Each row was made from one small tree. The marks that hang from a mark follow it in brackets, in the order of their numbers. Every link used is in the known rows. Write each row's tree.
Known rows
Z433[Z394[Z648 Z950 Z980] Z499]: 1.40; -3.47; -3.35; -0.06; 2.77; 1.42; 0.14; -2.80; 0.58; 2.60; -0.26; -0.97; 3.43; 0.84; -0.68; 0.03; 1.86; 2.44; -0.22; -4.27; 3.12; 0.86
Z499[Z483]: -1.04; -0.31; 0.43; -1.34; -1.87; 1.23; -0.16; -0.28; 0.39; -1.16; 0.93; 0.12; 0.28; -0.52; 0.15; 0.40; -0.99; -0.48; 0.72; -0.70; 1.66; 0.37
Z433[Z394]: -0.64; -0.60; -1.36; -0.09; 0.38; -1.08; 0.49; -1.78; 0.45; 0.46; -0.81; -0.42; -3.14; 0.96; 0.31; -0.17; -0.07; -0.06; 0.24; -0.59; 0.29; 0.63
Z394[Z248 Z316 Z716]: -2.11; 0.67; -3.74; 2.50; -1.68; -0.57; 1.24; 3.09; -1.01; -0.77; 2.61; -0.80; 3.41; -0.12; -0.37; 0.12; 0.01; -1.05; -1.72; -3.16; 2.84; 5.66
Z248[Z394[Z26 Z316 Z648 Z716]]: -0.62; 1.89; -1.48; 2.95; -1.28; -0.36; 0.58; 4.23; -1.92; -0.25; -2.33; -0.43; 0.68; -0.95; -0.90; -0.42; 0.18; 0.10; 1.79; -3.79; -1.85; 2.63
Z248[Z394[Z316 Z648]]: -0.23; 0.70; 0.13; 1.85; -0.45; -0.17; 0.04; 1.12; -0.78; -0.32; -4.69; 0.02; 1.18; -0.56; -1.21; -0.27; 0.88; 0.77; 2.12; -2.26; -2.19; 2.19
Z248[Z394[Z316 Z648 Z980]]: -1.38; 1.07; -1.99; 3.27; 0.42; 0.18; -0.22; 0.77; -1.04; -1.33; -2.77; -0.41; 2.96; -0.66; -0.71; -0.59; 1.31; 0.95; 2.52; -2.75; -0.43; 2.87
Z248[Z394[Z26]]: -0.77; 2.06; 0.07; 0.86; -0.50; 0.35; 0.08; 2.44; -1.47; -0.46; -4.48; 0.18; -4.48; -0.30; 0.24; 0.26; -0.46; 0.13; 1.62; -0.63; -2.71; 0.32
Z394[Z248 Z648 Z980]: -0.63; -0.51; -1.30; 5.19; -0.34; 0.01; -0.46; 0.29; -0.52; 0.69; 3.31; -0.69; 5.69; -0.46; -0.20; 0.40; 1.02; 1.18; -0.81; -2.88; 2.01; 3.93
Z394[Z26 Z648 Z716 Z950]: 2.18; 0.20; -0.41; 0.72; -0.70; 0.78; 0.08; 3.07; -1.67; 2.85; 2.30; -0.71; 2.27; -0.96; -0.57; -0.13; 0.02; 0.75; 1.39; -3.43; 0.85; -0.54
Z433[Z394[Z950]]: 0.46; -0.61; -1.79; -2.20; 0.67; 0.33; 0.54; -1.32; -0.19; 2.26; -1.03; -0.64; -2.66; 0.83; 0.18; -0.24; 0.05; 0.38; 1.10; -1.57; 1.65; 0.11
Z248[Z394[Z716]]: -1.80; 4.21; -2.22; -1.96; -0.56; -0.49; -0.01; -0.50; -0.26; -1.41; 0.30; -0.73; -0.37; -0.07; -0.17; -1.08; -0.12; 1.03; 1.81; -1.02; -0.66; 1.47
Z248[Z394]: -0.98; 2.79; -0.30; -1.08; -0.30; -0.05; -0.21; -0.63; -0.26; -0.79; -3.41; -0.04; -1.93; 0.10; -0.18; -0.32; 0.09; 1.03; 1.90; -0.10; -1.89; 0.86
Z394[Z716 Z980]: -1.84; 2.02; -4.12; 0.25; 0.44; -0.20; -0.01; -0.24; -0.24; -1.68; 5.53; -1.08; 3.31; -0.15; 0.38; -1.21; 0.32; 0.21; 0.22; -1.55; 2.78; 1.53
Z433[Z394 Z499[Z483]]: -1.01; -3.21; -1.58; -2.32; -0.11; 1.46; 0.61; -2.94; 1.68; -0.38; -1.24; -0.22; -0.98; 0.86; -0.23; 0.93; -0.32; 0.35; -1.43; -2.31; 2.49; 1.36
Z248[Z394[Z26 Z316]]: -1.36; 1.21; -1.11; 2.08; -0.72; 0.36; 0.79; 4.65; -2.03; -1.11; -6.44; 0.28; -3.79; -0.46; 0.03; 0.39; -0.17; -1.06; 1.63; -1.56; -2.48; 1.95
Z483[Z499]: 0.34; -0.58; 1.39; 2.19; -1.03; -0.28; 0.95; 0.29; 0.08; 1.25; -4.59; 0.08; -1.67; 0.20; 0.12; 0.02; -0.15; -0.45; -1.83; 1.16; -0.53; -1.30
Z433[Z394[Z648]]: 0.64; -1.87; 0.30; 1.67; 0.23; -1.27; 0.02; -2.29; 0.55; 1.85; -0.49; -0.46; -0.21; 0.46; -0.46; -0.16; 0.40; 0.91; 0.67; -1.76; -0.29; 0.35
Z394[Z716]: -0.54; 1.63; -1.76; -0.90; -0.32; -0.35; 0.23; 0.04; 0.02; -0.53; 3.35; -0.65; 1.63; -0.13; -0.06; -0.71; -0.17; 0.11; -0.18; -0.92; 1.10; 0.77
Z248[Z394[Z980]]: -2.17; 3.13; -2.52; 0.39; 0.64; 0.36; -0.43; -0.83; -0.51; -1.90; -1.10; -0.51; -0.47; 0.02; 0.24; -0.69; 0.60; 1.05; 2.22; -0.76; -0.41; 1.53

Which tree is each row?
-1.28; 0.87; -3.14; 4.40; -0.78; -0.61; -0.19; 0.26; -0.50; 0.13; 6.93; -1.33; 7.19; -0.54; -0.29; -0.40; 0.85; 1.28; -0.76; -3.87; 3.29; 4.64 => Z394[Z248 Z648 Z716 Z980]
-2.94; 4.58; -4.31; -0.68; 0.23; -0.13; -0.16; -0.84; -0.56; -2.56; 2.53; -1.12; 1.20; -0.07; 0.22; -1.50; 0.45; 1.23; 2.13; -1.65; 0.88; 2.27 => Z248[Z394[Z716 Z980]]
-1.21; -1.46; -2.40; 6.27; -0.49; 0.00; 0.28; 2.20; -1.06; 0.03; 1.78; -0.63; 6.09; -0.57; -0.49; 0.40; 1.22; 0.05; -0.63; -4.00; 2.74; 5.55 => Z394[Z248 Z316 Z648 Z980]
-1.13; 0.45; -2.67; 6.29; -1.11; -0.30; 0.07; 3.20; -1.70; 0.38; 5.72; -1.13; 4.84; -0.88; 0.02; 0.27; 0.33; 0.33; -1.10; -4.38; 2.31; 4.28 => Z394[Z26 Z248 Z648 Z716 Z980]
-3.43; 3.61; -5.51; 0.56; 0.13; -0.05; 0.58; 1.24; -1.08; -3.17; 0.52; -1.06; 2.07; -0.27; -0.07; -1.43; 0.64; 0.11; 1.72; -2.68; 1.30; 3.92 => Z248[Z394[Z316 Z716 Z980]]
0.36; 2.21; -2.36; -1.02; -0.58; 0.63; 0.33; 1.74; -1.32; 1.08; -1.31; -0.87; 3.28; -0.72; -1.37; -1.12; 0.76; 1.44; 3.38; -4.24; 0.27; 2.38 => Z248[Z394[Z316 Z648 Z716 Z950]]
-1.48; 2.23; -5.20; 0.68; -0.35; 1.11; 0.34; 1.29; -1.27; 0.26; 6.19; -1.48; 4.74; -0.19; 0.35; -0.45; 0.45; 0.81; -0.12; -3.65; 5.22; 4.31 => Z394[Z248 Z716 Z950 Z980]
-2.66; -0.43; -4.00; 4.72; -0.37; 0.25; 0.79; 2.84; -1.23; -1.46; 1.43; -0.50; 3.54; -0.16; 0.27; 0.48; 0.70; -1.06; -1.38; -2.86; 3.40; 5.55 => Z394[Z248 Z316 Z980]
-0.04; -0.94; -2.02; 3.40; -1.27; 1.62; 1.34; 6.63; -2.79; 1.75; -2.37; -0.08; -0.19; -0.44; 0.09; 1.34; -0.08; -1.53; -0.62; -3.62; 1.98; 4.05 => Z394[Z26 Z248 Z316 Z950]
0.45; -0.29; -2.61; 2.18; -1.47; 0.54; 0.83; 3.19; -1.44; 2.24; 2.84; -0.96; 6.53; -0.67; -1.13; 0.07; 0.69; 0.41; -0.03; -5.21; 3.38; 5.04 => Z394[Z248 Z316 Z648 Z716 Z950]
-1.02; -2.08; -3.24; 3.98; 1.03; -0.85; 0.54; -0.56; -0.28; 0.13; -0.01; -0.77; 1.86; 0.25; -0.23; -0.57; 1.13; -0.15; 0.52; -3.40; 1.76; 2.68 => Z433[Z394[Z316 Z648 Z980]]
-3.31; 3.17; -5.06; 2.35; -0.34; 0.39; 0.83; 4.32; -2.32; -2.85; -0.55; -0.83; -0.44; -0.61; 0.31; -0.83; 0.20; -0.82; 1.66; -3.17; 0.44; 3.56 => Z248[Z394[Z26 Z316 Z716 Z980]]
1.23; 0.02; -1.06; 2.89; -1.69; 0.82; 0.37; 4.15; -2.04; 3.20; 3.36; -0.89; 3.53; -0.85; -0.53; 0.61; 0.04; 0.80; -0.10; -4.68; 2.01; 2.97 => Z394[Z26 Z248 Z648 Z716 Z950]
2.31; -2.24; 0.13; 2.84; -0.33; 1.41; 0.59; 5.27; -2.30; 2.74; -3.11; 0.05; 1.28; -1.06; -0.79; 0.68; 0.43; -0.48; 1.19; -3.77; 0.30; 0.45 => Z394[Z26 Z316 Z648 Z950]
1.14; -1.64; -0.84; 3.14; -1.12; 0.77; 0.63; 3.23; -1.46; 2.80; -0.75; -0.35; 4.95; -0.57; -1.15; 0.80; 0.87; 0.42; 0.35; -4.28; 2.24; 4.16 => Z394[Z248 Z316 Z648 Z950]
-2.45; -0.86; -3.60; 6.75; -0.83; 0.58; 1.04; 5.86; -2.43; -1.09; 0.02; -0.36; 1.01; -0.47; 0.62; 0.97; 0.19; -1.80; -1.68; -3.31; 2.25; 5.40 => Z394[Z26 Z248 Z316 Z980]
-1.24; -2.14; -5.25; -0.81; 1.16; -0.34; 1.80; -0.25; 0.73; -0.37; -0.33; -0.78; 0.86; 1.25; -0.68; -0.22; 0.71; -0.37; -2.62; -3.73; 2.58; 3.33 => Z433[Z394[Z316 Z716] Z499]
-0.86; 3.25; -3.09; -1.58; 0.93; 1.83; -0.39; -0.49; -1.13; -0.28; -1.34; -0.67; -0.12; -0.01; 0.13; -0.85; 0.71; 1.57; 3.44; -1.59; 0.83; 1.09 => Z248[Z394[Z950 Z980]]
-0.80; 2.88; -3.40; -0.73; -0.83; 1.28; 1.12; 5.18; -2.66; 0.06; -3.03; -0.55; -1.90; -0.57; -0.35; -0.42; -0.09; -0.48; 2.55; -3.40; -0.09; 2.22 => Z248[Z394[Z26 Z316 Z716 Z950]]
-1.90; -0.09; -4.26; 5.54; -0.81; -0.50; 0.57; 2.43; -1.11; -0.63; 5.14; -1.18; 7.75; -0.69; -0.62; -0.26; 1.05; -0.03; -0.88; -4.89; 3.71; 6.20 => Z394[Z248 Z316 Z648 Z716 Z980]
-0.65; 1.53; -0.49; 3.78; 0.17; 0.46; -0.67; 1.75; -1.62; -0.59; -1.94; -0.33; 0.13; -0.79; -0.02; -0.19; 0.59; 1.34; 2.51; -2.23; -1.90; 0.89 => Z248[Z394[Z26 Z648 Z980]]
-0.89; 0.85; -4.31; 0.57; -1.33; 0.63; 1.35; 3.67; -1.56; 0.87; 2.28; -0.97; 3.66; -0.18; -0.38; 0.00; 0.21; -0.50; -0.59; -4.07; 3.87; 5.30 => Z394[Z248 Z316 Z716 Z950]
-1.05; -2.01; -1.97; 8.33; -0.88; 0.22; 0.52; 5.43; -2.30; 0.34; 0.55; -0.32; 3.95; -0.90; -0.07; 0.97; 0.80; -0.93; -1.08; -4.39; 1.86; 5.16 => Z394[Z26 Z248 Z316 Z648 Z980]
0.87; -2.88; -2.05; 1.69; 0.86; -0.28; 0.85; 0.17; 0.23; 1.94; 0.34; -0.76; 0.72; 0.52; -0.68; 0.33; 0.52; 1.13; -1.83; -4.26; 0.59; 0.93 => Z433[Z394[Z26 Z648 Z716] Z499]
-0.21; 3.65; -3.35; -0.89; 0.31; 0.98; -0.63; -0.90; -1.03; 0.49; 2.11; -1.41; 4.27; -0.73; -0.69; -1.47; 1.11; 2.64; 3.65; -3.71; 1.52; 1.62 => Z248[Z394[Z648 Z716 Z950 Z980]]
-3.03; 0.88; -5.55; 5.69; -1.15; 0.06; 1.33; 6.03; -2.46; -1.65; 3.49; -0.95; 2.71; -0.53; 0.60; 0.22; 0.04; -1.74; -1.68; -4.20; 3.36; 6.17 => Z394[Z26 Z248 Z316 Z716 Z980]
-0.04; 0.19; 0.47; 3.76; -0.90; 0.19; 0.33; 4.08; -1.92; 0.25; -5.92; 0.17; -0.98; -0.92; -0.82; 0.33; 0.36; -0.06; 1.91; -2.68; -2.98; 1.81 => Z248[Z394[Z26 Z316 Z648]]
-1.80; 0.66; -7.26; -0.54; 0.99; 0.18; 1.37; 0.60; -1.06; -0.05; 2.77; -1.55; 1.11; 0.52; 0.40; -1.34; 0.63; -0.55; 0.96; -4.04; 4.91; 3.16 => Z433[Z394[Z316 Z716 Z950 Z980]]
-1.33; 1.67; -4.84; 2.30; -0.68; 1.33; 0.65; 4.24; -2.46; 0.73; 5.07; -1.24; 2.24; -0.51; 0.63; 0.08; 0.00; -0.13; -0.24; -4.09; 4.19; 3.95 => Z394[Z26 Z248 Z716 Z950 Z980]
0.64; 1.04; 1.82; 2.60; -0.66; 0.15; -0.38; 1.98; -1.32; 0.97; -4.25; 0.07; -1.65; -0.76; -0.50; 0.35; 0.17; 1.14; 2.29; -1.65; -3.36; 0.24 => Z248[Z394[Z26 Z648]]
-2.81; 2.17; -3.67; 1.53; 0.40; 0.53; 0.30; 1.19; -1.14; -2.56; -2.71; -0.36; 0.16; -0.21; 0.07; -0.65; 0.82; 0.01; 1.65; -1.83; 0.34; 3.30 => Z248[Z394[Z316 Z980]]
-0.09; 0.40; -0.82; 3.15; -1.55; -0.85; 0.03; 0.51; -0.27; 1.17; 4.93; -0.91; 5.61; -0.42; -0.83; 0.11; 0.32; 1.30; -1.12; -3.38; 1.71; 3.85 => Z394[Z248 Z648 Z716]
-2.04; 1.24; -6.48; 1.83; -0.51; 1.01; 1.08; 3.42; -1.86; -0.29; 4.33; -1.39; 5.10; -0.28; 0.00; -0.36; 0.69; -0.48; -0.42; -4.69; 5.64; 6.11 => Z394[Z248 Z316 Z716 Z950 Z980]
0.89; 3.17; -1.08; -2.30; -0.50; 0.55; -0.39; -0.47; -0.74; 1.56; 0.18; -0.96; 2.70; -0.56; -1.12; -1.10; 0.61; 2.46; 3.57; -3.10; -0.20; 0.87 => Z248[Z394[Z648 Z716 Z950]]
-1.46; 4.22; -4.54; -0.76; 0.21; 1.60; 0.13; 2.65; -2.33; -0.65; 0.63; -1.12; -0.93; -0.53; 0.51; -0.86; 0.10; 0.96; 2.90; -2.84; 1.24; 1.40 => Z248[Z394[Z26 Z716 Z950 Z980]]
-0.62; -0.42; -2.07; 4.17; -1.76; -0.96; 0.73; 2.74; -0.88; 0.47; 3.34; -0.76; 6.25; -0.50; -1.07; 0.13; 0.56; -0.02; -1.22; -4.48; 2.13; 5.46 => Z394[Z248 Z316 Z648 Z716]
0.76; -1.00; -1.59; 5.26; -0.37; 1.63; -0.12; 3.79; -2.29; 2.62; 1.83; -0.70; 3.62; -0.85; 0.04; 0.83; 0.76; 0.87; 0.37; -4.26; 2.39; 3.04 => Z394[Z26 Z248 Z648 Z950 Z980]
1.75; -1.76; -0.33; -0.16; 0.65; 0.12; 0.05; -1.72; -0.04; 3.59; -0.80; -0.70; 0.02; 0.33; -0.55; -0.23; 0.60; 1.50; 1.91; -2.77; 0.95; -0.14 => Z433[Z394[Z648 Z950]]
-0.53; 4.24; -2.71; -4.07; -0.41; 0.94; 0.15; 0.00; -0.88; 0.24; 0.03; -0.92; -0.26; -0.06; -0.40; -1.04; 0.07; 1.59; 2.85; -1.90; 0.41; 1.00 => Z248[Z394[Z716 Z950]]
